Each row comes from the steps of one path. Every step used is in the known rows, and no mark comes twice. Write the path behind each row, first mark first.
(in the rows, 128 means zero)
Known rows:
G/H/X: [140 110  96  84 117 162 132 153 124 142 119 121 108 130 101 107  96 132
 135 142 134 122]
G/H/X/Z/D/T: [137 133  71  65 121 136 100 194 122 186  96 130 108 108 101 127  88 129
 111 170 129 102]
H/X/Z/S: [163 139  74 113 113  99 108 161 141 136 106 135 112  74 126 119  85 134
 102 131 144 107]
G/T: [122 123  77  71 105 155 116 194 116 152 130 123  90 137 112 100 110 148
 125 110 128 126]
T/G/H: [117 111  69  79 142 170 120 135 112 146 124 125 110 122  88  74 126 145
 138 156 135 107]
Z/D/T/S: [117 121  85  62 109 112 105 212  84 167 119 111  67 100 120 102  66 138
 117 142 127 130]
S/T/G/H/X/Z: [132 112  95  68 140 139  85  91 134 172  71 139 114 115  98  87 134 138
 140 181 133  97]
Z/S/T/D/H: [109  80  63  63 115  53  86 182  81 116  98 131 130  76 131  96  71 109
 141 171 143 135]
S/Z/X: [145 105 118  72  67 143 127 158  77 112 118 121 108  98 113 103  88 127
  86 138 118 145]
T/S/Z: [126 105 115  73  99 157 126 140  72 129 121 105  66 116 100  81  83 154
 111 116 133 132]
X/Z/S/T: [132 116  66  85 103  92  80 171 119 148 106 137  90  82 133  98  94 125
 106 167 140 105]
D/T: [111 108  90  93  98  96 108 205 111 148 107 112  81 106 122 119  78 123
 114 140 142 126]
H/X/Z/S/T: [152 124  87  94  98  80  82 152 133 143  81 141 102  70 136 110  88 126
 112 156 140 112]
S/T/D/H/X: [115  74 104  68 110  60  89 140 101 117  74 122 126 107 119 108  74 119
 149 164 147 148]
H/X: [145 111 109 108 101 114 125 152 128 123 104 122  96 104 119 110  84 140
 113 122 139 135]
G/H/X/Z: [145 121  89  83 131 167 111 141 140 152 119 126 110 137  94 119 110 141
 125 154 144  97]
Z/D: [133 114  65  91  98 130 117 202 101 136 132 128  92  98 118  93  83 150
  91 138 123 135]
G/H/X/Z/S: [161 131  62  87 129 146 116 153 133 152 122 136 121 100 107 114  97 126
 120 150 138  94]
T/D/H/X/Z: [133  99  86  88 140  89  92 141 124 116  97 121 134 119 102 130  87 136
 131 155 165 116]
X/Z: [129 114  76 100 121 132  98 163 131 136 126 124  87 125 107 113 106 147
 101 144 150  98]
S/T: [114  88  94  78  91 106  93 168 108 138 103 122  77 110 129  92  95 130
 120 156 132 131]
D/H: [109  93  89  96 112 100  88 191 100 125 129 122 102 106 107 117  78 130
 132 154 139 118]
X/Z/D: [138 122  57  88 113 135 101 192 117 148 129 133  95 103 111 104  95 157
  83 150 133 110]

Which path is each row?
[123 107  96  59 127 109 114 175 109 129 102 124 139 134 100 116  91 134
 156 120 142 139] : G/T/D/H/X
[122 118  52  63 140 132  80 128 117 170 100 147 117  86 106  73 129 127
 135 187 135  90] : X/Z/S/T/G/H
[135 113  94  64  92 158 125 165  58 141 125 114  72  97 101  72  74 162
  91 122 115 143] : T/S/Z/D
[139 139  94  75 121 102  92 177 111 177  95 116  77  95 116 124  72 143
 112 148 136 113] : H/X/Z/D/T/S
[116 118  67  81  92  98 107 229 100 158 107 124  86  85 125 112  68 134
  97 149 126 134] : Z/D/T
[139 136  83  91 105  95  98 196 128 169  80 128  99  81 120 131  76 138
  89 152 134 117] : H/X/Z/D/T
[130 129  73  72 126 129 116 166 108 178  80 133 122  81  98  96  95 135
 125 161 117 124] : Z/D/T/G/H/X
[121 114  64  75 120 105  73 206 102 146 127 137 108  92 103 121  84 145
 107 175 133 105] : X/Z/D/H
[151 126  99 112 117 119 107 144 147 135 107 123  97 116 111 122  98 148
 104 137 151 107] : H/X/Z
[144 110 132  55  79 155 123 140  62 119 125 110  89 106 110  93  83 133
 108 133 117 140] : T/S/Z/X
[138 111  75  79  76 148 128 183  71 134 112 125  89  91 105  82  75 157
  69 125 115 145] : S/Z/D
[148 108  69  77 118  78 105 135 127 129  73 131 125  82 134 103  90 128
 115 151 155 126] : H/X/Z/S/T/D
[107 113 106  73 118 105 101 186  99 156 117 100  62 119 121 112  76 129
 137 136 142 121] : D/T/S
[141 108 109  81  77 105 107 176  71 132  91 131 113  66  98 107  57 142
  96 139 110 148] : S/Z/D/H/X
[124  90  52  67 106  82 118 168  99 120  97 127 114  86 139  81  83 123
 117 149 146 145] : Z/S/T/D
[142 128  82  91 151 162 111 101 140 156  95 135 120 119  84  95 132 149
 130 159 144  91] : T/G/H/X/Z
[151 128  84 101 120  77  87 113 136 151  61 150 117  51 126  86 108 131
 114 162 138 106] : H/X/Z/S/T/G
[126 104  75  82  89  88  99 184 106 137 106 133  91  72 139  87  86 118
 118 153 128 131] : Z/S/T
[129 121  62  90 126  88  76 132 123 153  83 146 105  60 123  75 117 136
 111 167 139  98] : X/Z/S/T/G
[147 116  66  92 136  68 101 162 118 115  99 133 146  78 113 128  70 125
 126 151 159 110] : T/D/H/X/Z/S
